Known rows, with every step that occurs
nizu -> bizibel -> kasa -> sanebu -> gude: -7 15 -10 -6 -13 -14 8 13 -15 16 2 10 10 12 10 3 20 -18 -4 4 29 2 1
gude -> sanebu -> dedo: 17 0 4 3 7 3 -13 -25 -6 -8 11 2 7 -20 20 8 -21 -13 -24 16 0 5 2
kasa -> sanebu: 0 3 -14 -5 -8 0 8 -1 -15 5 -3 0 6 -8 4 -2 2 -7 -6 2 11 6 2
bizibel -> kasa: -9 6 6 -3 -12 -6 -3 15 -1 5 -4 -2 -8 8 -2 0 16 2 7 -1 4 4 8
nizu -> bizibel: -12 1 8 -1 3 -9 7 10 7 2 0 2 -2 21 6 3 7 -5 1 -2 10 -1 -9
tuga -> zepa: 10 2 -4 -9 8 0 3 -12 -7 12 9 2 6 -12 -8 0 -6 11 -5 -2 1 -5 7
gude -> sanebu -> tuga: 10 -1 -3 8 7 7 -15 -21 -14 -3 10 4 9 -23 12 2 -16 -12 -21 15 6 9 -8
kasa -> sanebu -> dedo: 13 4 -19 -7 -6 0 0 -17 -15 5 5 4 8 -14 15 3 -9 -12 -14 11 11 8 7
nusil -> sanebu -> dedo -> zepa -> tuga: 42 -5 -7 -4 15 -6 -22 -43 -12 -2 24 3 -5 -39 -17 8 -52 1 -24 -2 -4 -1 24
gude -> sanebu: 4 -1 8 4 6 3 -4 -10 -7 -8 4 -2 6 -12 9 3 -9 -9 -14 8 2 5 -2
sanebu -> tuga -> zepa: 16 2 -15 -4 11 4 -7 -24 -14 18 17 8 9 -22 -5 -1 -14 7 -13 4 6 0 1
nitek -> bizibel -> kasa -> sanebu: -12 11 -11 -12 -22 -13 6 27 -20 16 -10 -1 -6 13 12 -6 40 -16 9 -3 11 11
 9
bizibel -> kasa -> sanebu -> tuga -> zepa: 7 9 -24 -12 -9 -2 -1 -10 -30 28 10 6 7 -21 -3 -3 4 2 -11 5 21 11 12
gude -> sanebu -> tuga -> zepa -> dedo: 33 -6 -3 -6 14 1 -23 -47 -15 14 24 5 9 -46 -4 6 -33 -6 -32 15 6 7 7
dedo -> zepa: 11 7 0 2 4 -5 -4 -12 -6 5 15 1 -8 -6 -7 -5 -15 2 -8 -6 -5 0 13
nizu -> bizibel -> kasa: -21 5 12 -3 -10 -16 7 24 6 6 -5 2 -10 29 3 3 23 -2 9 -4 13 2 -1
nizu -> bizibel -> kasa -> sanebu -> tuga: -16 7 -13 -4 -17 -11 4 11 -17 17 0 8 0 12 10 1 18 -13 -3 6 28 13 -4
nizu -> bizibel -> kasa -> sanebu -> dedo: -8 8 -5 -9 -16 -16 6 7 -9 12 1 6 -2 16 19 7 14 -15 -5 6 23 9 5
kasa -> sanebu -> dedo -> zepa -> gude: 34 3 -16 -9 0 -13 -15 -43 -27 16 28 8 3 -35 -2 -7 -28 -17 -26 5 7 2 27
zepa -> dedo: 12 -8 4 -7 -3 -6 -13 -14 6 5 3 0 -6 -12 -9 4 -9 -4 -6 4 -1 3 8
tuga -> zepa -> dedo: 22 -4 0 -14 6 -6 -9 -26 -1 17 13 1 0 -23 -15 4 -16 6 -12 1 0 -2 15
nusil -> sanebu: 6 -8 -3 -6 11 6 -1 -3 -5 -9 -8 -1 0 -3 -14 8 -16 11 -3 -2 6 -2 7
nusil -> sanebu -> gude: 20 -2 -9 -4 16 9 -8 -13 -10 -6 -1 8 13 -13 -11 8 -21 2 -12 2 10 -10 8
tuga -> zepa -> dedo -> sanebu -> gude: 41 -1 2 -5 16 -7 -22 -46 -13 12 29 12 8 -45 -12 15 -30 -5 -35 5 3 -6 27

Rows
32 -3 -1 5 13 -6 -30 -47 -26 8 33 8 4 -44 -5 -7 -34 -16 -33 8 2 3 13 => dedo -> zepa -> gude -> sanebu -> tuga
-4 6 -21 -5 -19 -2 -4 1 -23 16 1 4 3 -10 5 -2 11 -8 -4 8 19 15 4 => bizibel -> kasa -> sanebu -> tuga
35 -1 -1 -4 9 -14 -23 -42 -12 11 31 8 -4 -29 -5 -6 -29 -10 -20 2 -5 -6
 24 => sanebu -> dedo -> zepa -> gude
17 3 1 10 10 -1 -12 -20 -13 -5 16 11 8 -22 3 11 -15 -10 -24 5 2 -4 11 => dedo -> sanebu -> gude
19 2 -20 -19 -12 -8 -13 -25 -25 32 14 5 2 -33 -11 2 -6 -1 -16 8 19 12 19 => bizibel -> kasa -> sanebu -> tuga -> zepa -> dedo
30 -9 -4 -2 17 -6 -24 -49 -28 15 32 15 6 -48 -14 5 -27 -1 -32 4 5 -4 19 => dedo -> sanebu -> tuga -> zepa -> gude
16 4 -29 -10 2 5 1 -26 -30 23 14 8 15 -29 -1 -3 -11 0 -17 6 18 7 4 => kasa -> sanebu -> tuga -> zepa
30 -4 5 3 8 -7 -25 -34 -6 0 19 10 3 -34 -5 16 -25 -16 -28 6 1 -1 19 => zepa -> dedo -> sanebu -> gude
21 0 -7 1 16 7 -11 -33 -21 9 20 6 15 -35 3 2 -23 -1 -26 13 7 4 -1 => gude -> sanebu -> tuga -> zepa
-20 9 -2 -9 -19 -17 14 23 -10 13 -7 2 -4 21 7 2 27 -10 4 -1 25 10 1 => nizu -> bizibel -> kasa -> sanebu
5 2 -25 -2 -6 4 -2 -13 -22 10 4 5 10 -17 7 -2 -6 -10 -12 9 15 11 -4 => kasa -> sanebu -> tuga
-8 7 -10 -9 -21 -6 6 14 -16 10 -7 -1 -1 0 2 -2 19 -5 2 1 15 11 10 => bizibel -> kasa -> sanebu
27 -7 -12 -9 13 -4 -18 -38 -22 24 24 11 10 -37 -15 -7 -18 1 -17 4 8 -7 8 => sanebu -> tuga -> zepa -> gude
41 2 3 7 9 -10 -26 -49 -13 1 36 2 0 -47 6 4 -46 -16 -35 9 -9 5 14 => gude -> sanebu -> dedo -> zepa -> tuga
38 -6 3 -9 19 -6 -21 -51 -21 10 29 8 14 -44 3 2 -31 -9 -33 14 4 -5 17 => tuga -> zepa -> gude -> sanebu -> dedo
15 15 -13 -7 -15 -12 -6 -14 -21 15 16 2 -8 -12 6 -1 -9 -8 -15 3 9 11 27 => bizibel -> kasa -> sanebu -> dedo -> zepa
23 7 -5 1 7 -5 -13 -27 -6 5 23 4 -6 -13 5 1 -27 -4 -17 2 -7 0 17 => sanebu -> dedo -> zepa
27 -6 -11 -11 8 -2 -19 -38 -8 22 20 7 3 -34 -13 4 -23 3 -18 7 4 2 9 => sanebu -> tuga -> zepa -> dedo
18 1 -21 -16 -8 -11 -11 -24 -37 34 18 10 10 -35 -14 -8 1 -4 -15 4 22 4
 18 => bizibel -> kasa -> sanebu -> tuga -> zepa -> gude
-8 10 -22 -9 -20 -9 -3 16 -27 21 -3 5 -3 3 14 -6 32 -19 3 4 16 16 2 => nitek -> bizibel -> kasa -> sanebu -> tuga
27 -9 7 -2 8 -5 -24 -39 -14 -2 20 6 10 -33 10 3 -24 -19 -28 15 2 -1 9 => zepa -> gude -> sanebu -> dedo
